What can hang from each mark
febim: nida tesugi
nida: dutu febim fifu toma vupef
fifu: dopo nida vupef
dutu: nida
tesugi: dopo febim
vupef: fifu nida
dopo: tesugi
toma: nida
zipe: dopo

Known rows, with every way that one mark hangs from another
dutu(nida(vupef(fifu))): [-0.70 -1.21 -3.72 -5.23 -1.04  0.13 -1.52 -1.29 -0.42  0.44  1.13  0.59
 -0.97 -0.23  0.07  0.86  1.02 -1.75 -0.41 -2.81  1.10  5.48 -0.32  0.77]
zipe(dopo(tesugi)): [ 0.12 -0.61 -0.16  2.04  0.67 -1.10  0.14  0.04  0.32  1.52 -0.64 -0.91
 -0.17 -0.38  0.97 -1.14  1.08  0.98 -0.10  0.26 -1.22 -0.37  2.64 -0.66]
nida(dutu fifu): [-0.83  0.75 -0.84 -3.21 -1.23  0.23 -1.13 -1.43 -0.06  0.57 -0.12  0.35
 -1.00 -0.25 -1.14 -0.26  0.38 -1.25 -0.58  0.98  0.87  2.17 -0.64  1.31]
nida(fifu(dopo) toma): [-0.75  0.82 -1.56 -1.52  0.52 -0.77 -0.99 -0.44 -0.36  1.85  0.51 -0.02
 -1.03  1.82  1.10 -2.50  0.87  0.98 -1.55  0.86 -0.05  3.90  0.07  0.80]
toma(nida(dutu fifu(vupef))): [-1.58  0.64  1.55 -4.67 -0.26 -0.01 -1.50 -3.42  0.13  0.51 -1.26  0.45
 -1.58  0.85 -1.10 -0.02  1.84 -4.67 -1.02  0.71  2.01  3.12 -1.08  0.88]
fifu(nida(dutu) vupef): [-0.74 -0.74  1.86 -1.93  1.93 -1.42 -0.37 -3.14  0.13  2.40 -2.82 -1.70
 -1.61 -1.04 -1.13  0.75  1.45 -4.21  0.50  0.69  1.52  1.65 -1.54  0.74]
dopo(tesugi(febim(nida(dutu fifu(vupef))))): [-0.45  0.26  0.81 -3.54  0.76  0.08 -3.43 -0.03  1.65  0.96 -2.02 -1.43
 -0.91 -0.54 -2.16 -1.18 -0.58 -3.41 -0.10 -1.68 -0.23  3.16  0.69  1.70]
dopo(tesugi(febim(nida(dutu fifu toma vupef)))): [-1.59  1.15 -2.51 -5.32 -0.56  0.94 -3.95  0.91  1.85  0.45 -1.28 -0.76
 -1.42 -1.11 -1.34 -1.06  0.38 -2.29 -0.38 -1.30  0.79  5.79  0.60  2.83]
toma(nida): [-0.42  0.31  0.30 -0.68 -0.75  0.07  0.07 -1.00  0.09 -1.15  0.57  0.86
 -0.53  0.72  0.74  0.66  1.44 -1.65 -0.21  0.19  1.17  0.39 -0.29 -0.75]
fifu(nida): [-0.09 -0.37 -0.90 -0.07  0.45 -1.06  0.42 -0.77 -0.05  1.74  0.05 -0.80
 -0.61  0.03  0.23  0.15  1.08 -0.82  0.42 -0.07  0.79  0.33 -0.94  0.15]
vupef(fifu nida(dutu febim(tesugi) toma)): [-1.05 -1.65 -3.62 -2.69  0.55  0.71 -1.36 -2.91  0.93 -0.11  1.09 -1.16
 -2.79 -1.04 -0.31  0.91  1.70 -0.96  0.21  0.52  2.46  5.93 -1.97  1.90]
tesugi(febim(nida(vupef))): [-0.52  0.60 -0.96 -4.30 -0.53  0.67 -2.27  1.14  1.84 -0.45 -0.41 -0.26
  0.30 -0.66 -0.94  0.82 -0.59 -1.50  0.71 -2.38 -0.23  2.20  0.03  1.57]
dutu(nida(febim fifu(dopo) toma vupef)): [-1.99 -0.39 -1.96 -6.50 -0.65  0.41 -2.72 -1.01  0.30 -0.29 -0.73  1.10
 -1.24  2.38  1.16 -1.02  2.06 -0.58 -1.85  1.72  1.47  7.69 -0.58  0.66]
febim(nida(dutu fifu(dopo) toma vupef) tesugi): [-1.55  1.54 -3.40 -6.27 -0.76  0.43 -2.79 -2.66  1.74  0.96 -0.84 -0.70
 -0.87  0.01 -0.13 -0.36  0.37 -2.48 -0.57  0.48  0.62  7.84 -1.04  3.03]
zipe(dopo(tesugi(febim(nida)))): [ 0.51  0.10 -1.14  0.60  0.36 -0.76 -1.51  1.83  1.80  0.59 -0.49 -1.28
 -0.05 -0.83  0.51 -0.44  0.23  1.09  0.69 -1.69 -1.84 -0.19  2.78 -0.22]
dutu(nida(fifu(dopo vupef))): [-0.61 -0.75 -0.74 -3.67  0.34 -1.29 -1.78 -1.82 -0.22  1.66 -1.03  0.80
 -0.89  2.01  0.26 -1.32  0.84 -2.21 -1.81 -0.19 -0.10  4.93  0.12 -0.08]
vupef(fifu(dopo) nida(dutu febim)): [-0.07 -2.23  0.29 -2.85  1.75 -1.38 -1.51 -3.07 -0.46  1.16 -0.09 -1.35
 -2.75 -0.51 -0.13  0.77  2.10 -1.37 -0.34  1.35  1.44  4.50 -1.86  0.45]
tesugi(dopo febim): [-0.29 -0.39 -0.28  1.51  0.19 -0.31 -0.51  1.09  1.36  1.78 -0.92  1.26
  0.20  0.13 -0.34 -0.01 -0.72  0.76  0.43 -1.65 -0.64 -1.80  0.96  0.52]
dopo(tesugi(febim(nida(toma)))): [ 0.20  0.70 -1.70  0.94  0.70  0.32 -1.97  2.84  1.47 -0.81 -0.64 -1.32
 -0.76 -0.59  0.30 -0.87 -0.10  0.33  0.32 -1.81 -0.40  1.97  1.40  0.24]
zipe(dopo(tesugi(febim(nida(fifu toma))))): [-0.48  1.34 -3.77 -1.46 -0.23 -0.20 -2.32  2.27  1.59  1.51  0.44 -1.21
 -0.92  0.43  0.74 -1.92  0.92  2.03 -0.41 -1.76 -1.13  2.83  2.66  1.06]
tesugi(dopo febim(nida(dutu fifu))): [-0.54  1.51 -2.19 -3.44 -1.32  0.30 -2.55  0.31  1.85  1.67 -0.98  0.17
 -0.55 -0.18 -1.62  1.21 -0.28 -1.07  0.27 -1.40  0.03  1.08 -0.12  1.78]
toma(nida(dutu febim(tesugi) fifu(dopo) vupef)): [-2.33 -0.62  1.22 -6.42 -1.27  0.50 -2.41 -4.94  1.73 -0.93 -0.40  1.45
 -0.62  1.83 -0.07 -0.30  1.40 -3.58 -0.67  2.79  2.03  5.92 -1.24  1.70]
dutu(nida(febim fifu(vupef) toma)): [-1.71 -0.31 -1.15 -4.99  0.15  1.05 -2.37 -0.70  0.31 -0.62 -1.02  0.30
 -1.51  2.22  0.12 -0.71  1.70 -0.94 -1.53  0.95  1.83  5.64 -0.83  0.45]
nida(fifu(dopo)): [-0.15  0.26 -0.35 -1.57  0.01 -1.10 -0.87 -0.92 -0.38  1.91  0.57  0.33
 -0.11  1.75  0.52 -2.00  0.23  0.31 -1.26  0.44 -0.63  2.33  0.22  0.52]
toma(nida(dutu)): [-0.83  0.47  0.82 -1.49 -0.86  0.12 -0.41 -2.13  0.10 -1.52 -0.79  0.54
 -1.45 -0.71 -0.14  1.70  1.80 -3.12 -0.01  1.69  1.87  1.01 -1.02 -0.49]

Rows
[-1.41 -0.43 -3.40 -3.37 -0.44 -0.56 -2.50 -0.21  0.01  1.50 -0.97  1.06
 -1.28  1.22  1.30 -2.61  1.68 -1.56 -2.24 -0.03  0.42  7.51  1.43  0.61] : dutu(nida(fifu(dopo(tesugi)) toma vupef))
[-1.55  0.02 -4.13 -4.06 -1.12  0.75 -1.40  0.13  0.35 -0.74 -0.93  1.11
 -1.21 -0.31  0.63  0.96  1.52 -1.53 -0.80 -0.36  1.45  5.25 -0.22  0.54] : dutu(nida(toma vupef))
[-0.95 -1.02  0.82  0.13 -0.21  0.90 -0.69 -2.66  2.00  0.09 -2.05  0.34
  0.08  0.00 -0.57  1.51 -0.14 -0.87  0.94  2.21  0.83  0.17 -0.65  0.92] : nida(dutu febim(tesugi(dopo)))
[ 0.15 -2.39  3.13  1.99  3.68 -2.98 -1.11 -0.92  1.00  3.68 -2.49 -1.31
 -0.85  0.57  0.14 -2.90  0.21 -2.07  0.14 -1.14 -0.68  1.32  1.31 -0.12] : fifu(dopo(tesugi(febim)) nida vupef)
[-1.29  0.74 -2.09 -3.07  0.51 -0.08 -2.72  0.56  2.17  0.84 -2.43 -1.65
 -1.61 -2.54 -0.15  0.41  1.36 -1.19  0.51 -0.59 -0.07  3.78  1.92  1.54] : zipe(dopo(tesugi(febim(nida(dutu toma vupef)))))
[-0.56  0.56  0.05 -2.24 -0.68 -0.98 -0.79 -1.80 -0.28  0.61  1.20  1.07
 -0.65  2.56  1.09 -1.47  1.61 -1.30 -1.48  0.72  0.56  2.70 -0.06 -0.31] : toma(nida(fifu(dopo)))
[-1.11  0.73 -5.16 -3.12 -1.77  0.75 -1.34  0.71 -0.17 -0.22  0.89  1.43
 -1.49  0.88  0.71 -0.33  1.42  0.24 -1.52 -0.22  1.12  4.91 -0.07  0.36] : dutu(nida(fifu toma))
[ 0.23  1.05 -1.04 -3.11 -0.16 -0.66 -2.38  0.94  1.13  0.84  0.76 -0.25
 -0.07  1.42 -0.08 -1.17 -0.66  0.45 -0.47 -1.51 -1.17  2.74  0.29  0.87] : tesugi(febim(nida(fifu(dopo))))
[-0.64  1.79 -3.45 -3.17 -0.59  0.04 -1.91 -2.15  1.43  0.41 -0.23 -0.95
 -1.11  0.36  0.11 -0.17  0.24 -1.05 -0.44  1.03  0.20  6.12 -0.93  1.81] : febim(nida(dutu fifu(dopo) toma) tesugi)
[-2.03 -0.54  1.99 -5.09 -0.39  1.41 -1.93 -4.64  1.68 -1.37 -0.69  0.56
 -0.85  1.75 -0.99 -0.08  1.05 -3.95 -0.45  1.83  2.43  4.02 -1.41  1.38] : toma(nida(dutu febim(tesugi) fifu(vupef)))
[-1.58 -0.18 -0.74 -3.02  1.59 -1.86 -0.90 -3.02  0.14  3.00 -2.62 -1.21
 -2.27 -1.12  0.40  0.01  2.34 -2.89 -0.09  1.84  1.74  5.28 -1.64  1.30] : fifu(dopo nida(dutu toma vupef))
[-0.58  0.72 -3.00 -2.76 -1.08  0.93 -1.21 -1.25  2.37  1.52 -0.89 -0.23
  1.29  0.27 -0.40  1.46 -0.49 -2.09  0.73 -2.01 -0.43  2.11 -0.25  2.04] : febim(nida(vupef) tesugi(dopo))
[-0.31 -1.62  0.61 -0.13  1.75 -2.53 -0.76 -1.65  0.15  3.50 -1.72 -1.17
 -0.44  0.15  0.70 -2.01  1.43 -2.42 -0.24  0.01 -0.04  3.07  0.52  0.39] : fifu(dopo(tesugi) nida(vupef))
[-0.89  0.11  2.06 -3.36  0.96 -1.28 -1.15 -2.94 -0.06  1.63 -0.43  0.43
 -0.84  2.95  0.51 -1.96  1.61 -3.12 -1.66  0.19  0.59  3.49 -0.25  0.16] : toma(nida(fifu(dopo vupef)))
[-0.63 -0.84  0.31 -2.34  1.32 -2.19 -0.35 -2.18  0.07  3.18 -1.02 -0.72
 -0.47  0.44  0.59 -0.74  1.34 -2.11 -0.13  0.10  0.42  2.83 -0.85  0.71] : fifu(dopo nida(vupef))
[-0.68 -1.14 -0.05 -1.83  2.74 -1.75 -0.91 -3.57 -0.55  2.27 -0.45 -2.67
 -3.08  0.05  1.00 -0.12  2.48 -0.39  0.23  2.02  2.28  5.28 -2.44  0.66] : vupef(fifu(dopo nida(dutu febim toma)))
[-2.07  2.03 -3.60 -6.25 -1.02  0.85 -3.44  0.21  2.13  2.19 -1.80  0.12
 -1.15 -0.48 -1.42  0.71  0.63 -2.01 -0.23 -1.43  0.88  4.50 -0.45  3.38] : tesugi(dopo febim(nida(dutu fifu toma vupef)))
[-1.77 -1.61  0.29 -4.19 -0.22  0.56 -1.21 -3.87  1.92  0.23 -1.52 -0.60
 -0.54 -0.75 -0.92  1.09  0.88 -3.16  1.22  1.85  2.23  3.36 -2.00  2.03] : fifu(nida(dutu febim(tesugi) vupef))
[-0.97  2.08 -2.95 -4.52 -0.93  0.98 -2.87  1.00  1.44 -0.44 -0.10 -0.58
 -1.70 -0.62 -0.97  0.34  0.00 -0.54 -0.16 -0.70  0.86  4.01 -0.67  1.96] : tesugi(febim(nida(dutu fifu toma)))
[-1.88 -0.88  0.54 -2.65 -1.06  1.28 -0.98 -3.07  2.37 -0.45 -0.72  1.63
  0.68  1.87  0.51  0.96  1.23 -2.42  0.33  0.53  1.62  1.82 -0.52  0.92] : toma(nida(febim(tesugi(dopo)) vupef))
[-0.87 -0.17  2.27 -3.55  1.61 -1.33 -1.63 -3.34 -0.12  2.56 -2.24 -0.52
 -1.18  0.73 -0.98 -1.43  0.39 -2.92 -1.15  1.50  0.16  3.76 -0.55  1.17] : nida(dutu fifu(dopo vupef))
[ 0.11 -0.39 -2.85 -4.25  0.52 -0.62 -1.76 -2.89  1.11  1.52  1.41 -1.59
  0.22  0.43  0.42 -0.25 -0.60 -1.64  0.38 -2.72 -0.54  6.06 -0.71  1.98] : febim(nida(vupef(fifu(dopo))) tesugi)
[-1.36 -0.64 -0.74 -0.75  0.52  0.47 -0.49 -2.80  1.59 -0.38 -1.04 -1.10
 -1.68 -0.53  0.12  0.92  1.37 -0.83  1.02  2.63  2.42  3.26 -1.99  0.97] : fifu(nida(dutu febim(tesugi) toma))
[-2.07  0.08  0.74 -6.96 -1.53  1.36 -2.06 -1.81  0.52 -1.31  0.66  1.23
 -0.24  2.64 -0.01 -0.42  2.12 -2.18 -1.02  1.01  2.28  3.80 -1.07  1.22] : toma(nida(febim fifu vupef))
[-0.03 -1.12  0.21  2.16  0.70 -0.98 -0.68  1.32  1.30  1.40 -0.47 -0.04
 -0.19 -0.67  0.59 -1.69  0.14  1.78  0.33 -0.99 -1.55 -1.04  3.42 -0.26] : zipe(dopo(tesugi(febim)))
[-2.29 -0.84  1.13 -3.71 -1.19  1.38 -1.45 -4.16  2.42 -0.68 -2.21  1.49
 -0.26  0.44 -0.40  2.01  1.48 -3.91  0.57  1.80  2.41  2.40 -1.12  1.34] : toma(nida(dutu febim(tesugi(dopo)) vupef))
[-1.15  0.00  0.89 -4.03 -0.68  1.02 -1.78 -1.58  0.24 -0.71 -0.56  0.00
 -0.90  0.62 -1.11  0.12  0.64 -0.47 -0.44  2.61  1.46  2.14 -1.26  1.12] : nida(dutu febim fifu)
[-1.28  0.66 -0.98 -3.21  1.16  0.28 -1.31 -0.71 -0.08  1.93 -0.47 -0.53
 -1.02  1.36 -0.47 -2.09  0.66 -0.94 -1.39 -0.58  0.76  3.75 -0.38  1.65] : nida(fifu(vupef) toma)
[-0.84 -0.36 -0.13 -0.60  1.28 -0.19 -0.25 -0.56  0.28  0.33 -0.43 -1.46
 -1.35  0.77  0.97  0.07  2.15  0.54  0.30  1.76  1.95  1.96 -1.59  0.19] : fifu(nida(febim toma))
[-0.29 -2.36 -3.24 -0.80  0.40  0.14 -0.52 -2.27  1.25  2.23  1.46 -0.10
 -0.73  0.89  0.05  0.62  0.92 -0.10  0.22 -1.64  0.82  2.49 -0.85  1.45] : vupef(fifu nida(febim(tesugi(dopo))))
[-0.81  0.05 -0.55 -3.38 -0.01 -0.36 -2.64  0.04  2.21  0.74 -2.42 -1.25
 -0.82 -2.36 -0.63  0.67  0.75 -1.85  0.83 -0.85 -0.71  2.16  2.07  1.24] : zipe(dopo(tesugi(febim(nida(dutu vupef)))))
[-0.37  1.06  0.99 -5.12  1.26 -1.05 -2.44 -2.77  0.33  1.83 -2.30 -2.02
 -1.04  0.68 -1.04 -0.16  0.39 -3.54 -0.80  0.63 -0.09  4.54 -1.11  1.16] : febim(nida(dutu fifu(dopo vupef)))
[-0.82 -1.23 -2.21 -3.46 -0.93 -0.87 -2.47 -0.77  0.08  1.48 -0.74  1.46
 -0.40  1.32  0.70 -2.36  1.00 -2.27 -1.87 -0.37 -0.20  6.05  1.53  0.37] : dutu(nida(fifu(dopo(tesugi)) vupef))
